Known rows, with every way that one mark hangs from another:
G[B N]: [ -6.9   1.0  30.2  -6.7   2.7  10.2 -11.6   2.2 -11.8  -7.1  22.4  15.2
  -0.1  -8.7 -12.0  -0.2   2.0   3.9   9.7   8.1  -0.8   9.0  -9.5]
X[A[Q[N R] Z]]: [-10.0  52.3 -10.9 -14.6   3.8  12.5   2.1  22.8  28.8 -16.6   9.0 -35.0
 -34.8  -3.8  13.0 -28.1   7.8  -8.0  17.8 -12.0  -5.5 -13.2 -19.8]
X[A[Q[R[L]]]]: [-15.2  45.4  -5.9 -11.0  -7.3  11.3  22.9  -5.4  12.2 -51.2  -8.8 -18.9
 -32.1  -2.2 -15.1  -9.8  -2.8 -27.7  12.3 -12.0 -16.0 -37.4 -15.7]
F[C]: [-17.0   4.8 -31.1  -6.3   0.8  -8.3  -1.9 -11.4   7.1   1.2   9.3  11.0
   3.4   4.6 -12.7  41.1   1.2  10.3   5.3   0.9  -5.6 -18.6  -3.3]
G[B]: [ -4.0   8.2   1.6   0.0  11.4   4.5 -12.6   6.0   1.9 -15.7   8.8   2.2
 -10.2  -1.2  -8.6  21.5   3.7  -3.8   7.1   3.1  -5.0   7.7 -24.5]
Q[N]: [  8.5   7.8  11.6  -5.3  -8.1  -4.6  -8.4   6.3  15.4  21.2  13.3  -5.9
   5.4 -10.9   1.1 -10.5   4.5   4.0  -0.4   3.9   2.0  -9.8  13.2]
X[A]: [ -3.1  -6.3  -4.6  -8.9   7.5   1.1  -0.7  15.1   1.7  13.7   1.7  -9.7
 -13.1 -15.4  -6.3  -1.0  -1.1 -15.0   9.5  -2.3  -0.8   4.2 -12.5]
X[A[Q[N R] Z[F[C]]]]: [-22.4  68.8 -42.8 -19.8  -9.9  10.1   2.1  24.4  21.2 -29.8   8.8 -18.9
 -28.2 -10.6 -11.8 -12.9  16.8  12.9  28.8  -1.9  -6.9 -38.8  -3.3]
A[Q[N R] X Z[F[C]]]: [-29.0  83.2 -49.7 -14.8 -25.3   7.6   2.4   9.4  20.4 -43.6   3.2   4.3
 -30.0   1.6  -9.0 -10.5   9.7  46.2  26.0 -12.4  -7.8 -52.8  19.9]
Q[F[Z] N]: [  5.2  29.7 -18.7  -4.5  -1.0  16.7   5.0  48.0  30.4  26.2   0.1 -26.5
  -2.9  -6.8  22.6  -0.2   3.6 -13.1  10.5   3.0   0.6 -24.6  13.6]
R[L]: [  2.3  12.0  -1.7   2.3 -15.3  -2.2  13.5 -16.8   4.3 -14.2  -1.9   6.5
  -1.3   9.6  -5.5   1.4  -5.1   1.7  -0.7   2.5  -1.8 -22.3   4.2]
Q[R]: [-10.3  18.0  -1.5   2.2   5.5   6.7  -3.5  -0.7  -5.4 -28.5  -3.2 -18.6
  -6.9   1.3  -6.7 -19.8   4.4 -21.4   0.8  -3.8  -1.2  -3.9 -17.8]
X[A[Q[F[C] R] Z]]: [-34.0  55.3 -68.6 -11.6  19.3  19.5  14.9  49.0  24.8 -59.0   0.9 -33.4
 -37.8  12.8  -0.6   1.2   3.8 -19.2  24.2 -10.3  -8.3 -34.6 -33.5]
Q[N R]: [ -1.7  27.7  12.0  -4.2  -3.6   4.1  -9.7   3.3   9.7  -5.4   9.9 -21.8
   0.5 -11.4  -5.2 -28.8   9.2 -21.5  -0.4  -1.0   0.1 -11.7  -3.0]
B[L]: [ 12.3   1.1  11.9   0.3  -8.1  -9.8   8.5   0.8  -9.3   5.2  -4.4  22.4
 -10.4   5.1 -10.4 -27.6  10.4   9.2  -0.6 -16.0   4.6   2.7  -5.6]
F[C Z]: [-19.3  11.9 -52.1  -9.2   2.4   1.5   3.6 -13.3  23.1  29.9   0.2   4.4
  -8.8   2.2   5.3  65.2   3.1  11.7  16.8  -1.2 -10.8 -17.7  -4.9]
A[Q[N] Z[F]]: [  8.6  56.6  -9.0  -5.8 -24.8   9.0   8.0  24.0  17.7 -21.1   1.1  -2.6
  -8.0   0.5  12.5 -25.7  12.2  40.0  13.7   5.6  -0.4 -19.3  26.7]
A[Z]: [  0.0   5.3 -23.0   4.4   2.3   4.2   1.8   5.7   8.6  -3.1   1.9  -4.2
  -9.9  18.7  19.5  -1.1  -0.6  20.3   4.1  -0.2   5.6  13.9 -15.9]
Q[F N]: [  8.1  22.4  -1.0  -2.5  -3.3   5.9  -1.4  51.1  16.0  -1.4   8.4 -19.6
   7.6  -6.5   2.9 -28.8   3.1 -15.2  -0.6   6.6   5.3 -21.6  16.3]
Q[F R]: [-11.1  30.5 -10.5   4.7  12.0  15.8   3.5  42.5  -4.3 -49.9  -6.4 -31.1
  -4.5   2.0  -6.4 -40.5   2.4 -39.6  -0.2  -2.9   2.3 -17.8 -14.7]
G[B[L[R]] N]: [  0.3  -0.1  39.7 -13.0  -0.4  -2.2  -9.1  15.0 -30.1   2.1   9.4  34.6
 -13.6   5.2 -27.6 -20.3  14.4  -6.0  -1.4   3.9  -3.5  19.2 -25.5]
Q[F[C Z] N R[L]]: [-17.4  67.7 -53.8  -8.7 -10.9  13.2  11.8  19.6  38.0 -11.4   4.5 -26.8
  -7.5   8.3  -5.1  21.3   3.9 -22.0  15.4   3.0  -8.6 -66.3  -1.4]

Rows:
[-13.6  82.2  -8.2  -6.9 -25.0  16.5  21.7  32.5  27.7 -60.8  -6.3 -13.8
 -24.4   5.4  -7.9 -45.7  -6.4  -7.4   8.5 -16.5 -10.1 -74.7  24.6] => A[Q[F N R[L]] X]
[-20.3  38.4 -57.7 -16.9  -7.9   7.6  13.1  18.7  13.0 -27.2  -0.1   4.2
 -27.7   0.4  -7.9  20.6   8.3  34.7  29.2  -0.8  -7.1 -28.5  -0.5] => X[A[Q Z[F[C]]]]
[-12.4  36.1 -31.4  -4.0  -7.8   9.2  15.1   1.9  18.5 -24.4  -6.5  12.8
 -34.8  19.8  23.5   0.5  -8.7  45.1  15.3 -20.2  -7.1 -15.0   7.8] => A[Q X Z]
[-18.1  68.8 -49.3 -15.4 -31.7   1.8   5.9  11.6  24.0 -12.5   4.9  22.9
 -21.2   2.0  -4.0   4.7   5.2  69.0  26.3  -7.4  -6.5 -50.1  36.6] => A[Q[N] X Z[F[C]]]
[  2.4  11.2   9.1  -5.9  10.5  -9.1 -12.9  18.2 -17.7  -6.2  -3.2  22.2
 -23.8  10.9 -26.8   0.0  15.4 -14.9  -2.3  -0.8  -6.7  14.8 -37.8] => G[B[L[R]]]
[-34.9  79.7 -54.7 -18.9  -5.2  20.5  12.0  31.4  45.6 -20.3  -4.6 -14.7
 -33.5   2.1   3.7  19.5   1.9   0.4  27.6 -19.8 -18.8 -73.7  18.3] => A[Q[F[C Z] N R] X]
[ -5.0  79.0 -18.3 -10.8 -28.6  15.3  15.6  17.5  18.8 -45.8  -0.9 -25.2
 -29.2  -5.9  -5.3 -43.5   9.1   2.7  21.8   1.6  -4.8 -40.4   0.3] => X[A[Q[N R[L]] Z[F]]]
[-24.7  55.4 -65.0 -11.1 -22.3   5.6  13.5   6.5  13.6 -35.5  -6.5  26.1
 -27.3  13.0  -3.9  17.6   1.0  68.6  27.3  -8.7  -8.1 -39.7  21.9] => A[Q X Z[F[C]]]
[-14.5  60.5 -31.1   3.6   9.9  24.3  15.3  45.5  14.6 -73.0  -9.5 -35.4
 -24.9  22.1  19.3 -35.1   0.9 -13.4   8.0  -9.8  -3.1 -20.6 -20.4] => A[Q[F R] Z]
[ -9.8  61.3 -24.0 -10.2  10.4  22.0   9.6  64.9  32.8 -37.8   4.9 -46.8
 -32.0  -1.8  16.2 -49.5   5.8 -24.7  19.5  -8.4  -1.3 -24.8 -17.6] => X[A[Q[F N R] Z]]
[-32.8  79.0 -58.0 -11.9  -4.4  13.0   7.7  37.9  38.9 -46.7   6.9 -13.5
 -31.3  15.6   4.7  -7.0   0.9  20.2  21.0 -16.2  -8.0 -60.6   2.2] => A[Q[F[C] N R] X Z]
[-15.0  65.1 -38.7  -3.6   2.8  26.1  29.9  43.9  21.7 -75.2  -8.4 -36.0
 -39.8  18.2   5.8 -34.7  -4.8 -22.5  17.4  -9.3  -5.9 -38.0 -30.2] => X[A[Q[F R[L]] Z]]
[-27.4  66.9 -55.9 -16.9   8.8  14.8   7.7  55.5  41.1 -36.8  14.6 -36.6
 -29.5   1.3   0.5  -5.8   7.3 -12.3  24.4  -6.5  -7.6 -44.8 -21.0] => X[A[Q[F[C] N R] Z]]
[-17.5  47.3 -35.5  -8.2  -3.9  23.9  25.7  40.9  26.7 -15.5 -22.8  -0.7
 -34.4   7.0  23.2  13.8  -9.5   8.7  22.3 -19.8 -13.8 -42.2  22.5] => A[Q[F[Z]] X]
[-28.5  68.5 -63.0 -12.1 -17.1  12.2  19.7  -0.7  10.3 -68.1  -5.2  -9.1
 -33.7   6.3 -20.6   2.2   5.4  12.2  29.1  -1.2 -11.2 -50.7 -14.1] => X[A[Q[R[L]] Z[F[C]]]]
[ -3.6  41.9 -29.3   1.3   3.8  16.4  22.5  44.9  19.0 -45.1  -6.1 -15.8
 -17.7  21.6  25.4 -15.0  -2.3  10.9   8.7  -3.5  -1.6 -17.4  -3.3] => A[Q[F] Z]
[-15.7  69.0  -5.6  -8.8  -9.3  16.6   8.6  51.9  22.3 -50.9  -3.1 -18.2
 -26.2  -1.3   0.5 -46.6   0.1 -15.8   9.3 -18.4  -7.5 -54.4  22.0] => A[Q[F N R] X]
[ -5.2  46.6 -15.1  -9.4 -17.0   7.0   6.3   8.7  33.1  -0.1   6.0   9.5
 -27.1  11.5  23.9  -8.8  -3.5  50.6  14.5 -16.4  -4.9 -24.6  19.0] => A[Q[N] X Z]
[-15.3  61.4 -34.6  -5.8 -11.6   3.4   7.0  21.6  25.2 -35.6  12.5 -20.7
   3.0   6.1 -24.8  -9.3   2.5 -24.2   4.5   6.8  -3.9 -62.7  -1.9] => Q[F[C] N R[L]]
[-21.8  65.9 -57.3 -14.0 -10.2   8.3  12.1  44.2  45.4 -20.7  10.4   3.9
 -24.0  16.7  10.4  10.9  -4.1  44.0  21.1 -12.2  -6.1 -56.5  18.7] => A[Q[F[C] N] X Z]
[-26.2  75.9 -45.6 -16.1   1.8  19.5  12.7  34.2  43.6 -16.7  -0.2 -32.2
 -17.7   2.2   5.7  21.2   9.6 -16.3  20.8  -7.7 -17.1 -62.5   7.4] => A[Q[F[C Z] N R]]
[-18.5  38.9 -25.0  -8.7  12.3  16.6  10.3  11.9  14.9 -40.4  -4.7 -29.7
 -41.2   3.6  11.0 -17.6   3.9 -10.4  17.6 -16.0  -7.4  -4.8 -33.4] => X[A[Q[R] Z]]
[ -1.9  59.1 -17.3  -8.2 -31.5   9.1   6.4  24.3  18.5 -20.7  -3.1  12.9
 -21.8  -1.4  13.4 -31.1   5.2  58.0  20.5  -8.2  -2.1 -33.9  36.1] => A[Q[N] X Z[F]]
